Each row was made from one path, in order. Every step used is in the known rows, and no mark comes twice. Write each row's path.
In the rows, zero is written as 128.
Known rows
nubov-lomi-daso-vuza-tema-kugodun: [130  86 175 185 155 120 142 132 111 164 128 133 115 198 114 132 125 149
 126 131 229  68 154 126  44 163  75 145  39]
tema-kugodun-vuza-nubov-lomi: [167 109 147 161 128 106 134 112 103 159 162 116 151 155  96 124 107 167
 126 129 176  88 196 134  18 122  91 162 112]
nubov-lomi-vuza-kugodun: [116  83 156 151 159 114 103 150 108 137 157 103 138 175 109 119 100 149
 147 143 161 110 162 128  82 136  78 124 122]
tema-daso: [112 140 116 132 125 114 125 134 160 157 118 134 145 145 102 125  96 145
 137 156 159 134 157 112 116 115 150 171 153]
kugodun-vuza-nubov-lomi: [159  99 127 154 126 134 144 112 134 169 154 111 154 153 111 124  98 158
 139 125 159  88 197 128  56 118 102 168 112]
kugodun-vuza-nubov-lomi-daso: [146  81 135 167 125 167 131 109 143 174 141 106 149 148 132 124 100 180
 127 119 173  72 175 115  61 128  91 156  81]
fazu-daso-vuza: [121 129 160 152 117 173 146 137 124 185 158 132 133 164 127 110 115 111
 117 126 178  96 157 144 111 123  69 150  89]
lomi-daso-fazu: [131 133 128 109 154 166 101 121 136 178 104 104 174 134 108 133 111 147
 128 147 150  89 133 117  93 131  98 123 120]
vuza-nubov: [145 122 125 131 121 127 146 110 137 169 116 121 169 128 108 110 108 115
 119 129 130  84 157 128 108 108  89 135 101]
vuza-nubov-lomi-daso: [141  93 143 150 128 167 142 114 163 169 122 102 155 144 127 121  91 158
 130 111 171  90 151 127  73 141  89 129  59]
tema-vuza-nubov-lomi: [157  81 122 146 145 113 173 128 116 154 114 126 143 120 124 120  86 164
 151 109 200 112 174 125  53 107 108 148 116]
daso-tema-kugodun: [119 135 139 148 150  79 154 130 102 144 133 141 142 159  99 112 130  83
 140 145 191  97 161 125 100 124 102 144 118]
daso-tema-kugodun-vuza: [122 120 134 167 143  81 149 121  95 156 157 144 135 168  97 112 137 110
 138 152 189  88 186 114  86 113  96 178 137]
vuza-nubov-lomi-daso-fazu-zogo: [149  98 142 124 146 199 108 113 153 185 134  98 215 133  99 148  80 168
 148 119 171  82 154 135  43 120  78 104  87]
nubov-lomi-daso-fazu: [137 115 137 116 159 171 116 132 147 167 111  98 166 145 106 139  89 166
 149 129 175 105 145 127  65 151 109 129 109]
lomi-daso-tema-kugodun-vuza-nubov: [131 104 145 191 137 116 153  97 104 172 136 131 156 157 117 107 140 119
 101 134 204  48 168 109  74 111  60 153  72]
vuza-tema-daso: [114 125 115 145 132  71 147 138 156 178 117 138 136 150 102 126 117 138
 152 154 161 109 161  97 117 119 148 162 113]
kugodun-vuza: [134 102 115 142 120 131 111 121 131 169 153 126 138 156 115 126 118 150
 144 153 132  92 177 115 111 115 113 173 161]
lomi-vuza: [124  98 117 151 152 135 119 143 131 158 125 121 131 165 106 113 106 120
 119 140 135 122 146 121 122 141  72 115 137]
nubov-lomi-daso-tema: [106  92 139 161 145 145 157 127 148 159 118 118 127 169 130 120 101 117
 161 115 212 106 157 117 103 151 108 145  64]
daso-lomi-vuza-nubov: [156 103 135 148 132 149 175 119 104 182 101 118 168 179  79 107  89 122
  83 134 142  97 153 133  70 134  32 108 117]
nubov-lomi-daso: [124  92 141 146 136 166 129 130 161 153 130 110 132 156 135 129  88 166
 156 128 173 112 149 124  86 155 114 138  91]
tema-daso-fazu: [122 169 111 105 143 119 108 128 132 170  99 122 178 137  71 130  97 148
 137 157 160 122 154 115  81 113 148 157 169]

Write each row's path
[101  93 134 150 159  66 152 139  83 138 135 143 143 129 123 107 132 112
 163 152 214  91 173 105 111  80 113 166 137] : daso-tema-vuza-kugodun
[112  95 148 159 130 188 115 117 134 167 110 135 132 172 130 118 108 125
 104 141 189  68 138 129 118 139  73 149  86] : lomi-daso-vuza
[152 121 151 156 112 169 199 140 111 201 140 108 161 163 104 107  96 123
  80 117 138 112 155 138  67 132  12 101  87] : fazu-daso-lomi-vuza-nubov
[133 132 127 132 112  82 183 138 140 188 103 139 153 175  76 129 101 150
 140 160 166 116 167 106  82 128 130 171 122] : vuza-tema-daso-lomi
[125  94 121 146 178 116 112 159 135 185 137 114 176 166  73 157  86 171
 171 135 193 135 162 111  49 137 114 112 129] : nubov-lomi-vuza-tema-daso-fazu-zogo
[108 118 147 146 136 113 118 144  99 157 122 124 156 187  79 116  93 157
 109 176 162 121 159 116  72 123  84 149 155] : tema-daso-lomi-vuza-kugodun
[132 104 162 176 149 116 175 113 122 154 119 116 152 162 109 110 111 114
 121 109 229  81 160 128  53 144  73 132  38] : vuza-nubov-lomi-daso-tema-kugodun
[150 108 147 151 125 153 147 111 123 165 120 123 156 174 107 117  91 120
 114 111 190  70 175 147  58 130  80 152  74] : daso-vuza-nubov-lomi
[110 129 142 150 120 125 183 143 134 178 157 125 132 144 131 106 126  78
 148 124 180 117 160 124 132 118  86 144  83] : fazu-daso-tema
[117 109 106 158 125  69 135 130 139 187 138 138 128 159 105 130 127 162
 149 160 162 100 186  88  98 107 153 188 132] : kugodun-vuza-tema-daso
[137 119 150 150 122 172 175 156 117 192 147 117 134 171 104 109  96 136
 111 134 149 134 148 132  85 149  39 113 117] : fazu-daso-lomi-vuza
[156  71 130 135 158 184 125 122 125 177 125 114 199 103 118 144  77 197
 157 113 219  95 156 124  20 102  87 116 113] : tema-vuza-nubov-lomi-daso-fazu-zogo
[104 101 113 169 155  72 140 151 142 175 116 128 126 170 102 121 116 135
 129 146 166 125 147  96 114 141 114 127 114] : lomi-vuza-tema-daso
[127 102 153 137 138 127 123 140  84 157 135 117 164 188  84 113 106 138
 113 173 138  98 161 125  82 129  47 126 147] : daso-lomi-vuza-kugodun
[120 131 105 147 175  80 134 144 114 188  97 117 162 157  76 128 117 137
 123 150 165 116 146 100  90 132 110 115 131] : lomi-vuza-tema-daso-fazu
[134 111 155 162 149  76 141 126  90 169 128 148 132 182  94 124 143 111
 118 150 194  60 161 127  80 130  76 147  83] : daso-vuza-tema-kugodun
[125 100 160 181 150 118 129 125 107 172 121 141 127 190 114 128 145 129
 102 145 201  48 143 118  77 142  59 133  48] : lomi-daso-vuza-tema-kugodun
[149 107 115 150 112 132 131 101 127 179 143 121 163 138 107 117 120 134
 115 137 131  69 180 118  97  94  86 162 126] : kugodun-vuza-nubov
[136  94 108 157 144  90 201 121  99 162 101 145 150 118 124 104 117  91
 132 116 215  86 169 112  99  88 100 150 111] : daso-tema-vuza-nubov
[130 113 131 171 129 109 217 135 106 183 137 137 148 106 141  98 124  93
 134 103 217 104 167 114  96  82  80 145  76] : fazu-daso-tema-vuza-nubov
[124  82 118 160 163  92 143 149 128 175 125 122 124 167 107 120 127 112
 137 138 144  99 146 104 129 144  74 105  97] : lomi-vuza-tema
[156 121 135 157 125 102 128 104  99 170 151 128 159 139  94 118 127 148
 108 148 149  71 179 124  55 101  77 154 130] : tema-kugodun-vuza-nubov
[108 134 129 150 122 141 123 123 126 164 113 149 141 173 100 125  95 130
 114 152 187  99 156 130 105 121 130 183 133] : tema-daso-vuza
[127 144 125 121 113 122 155 133 138 170 104 134 157 166  80 125  76 159
 126 166 159 136 165 118  77 129 131 185 155] : tema-daso-lomi
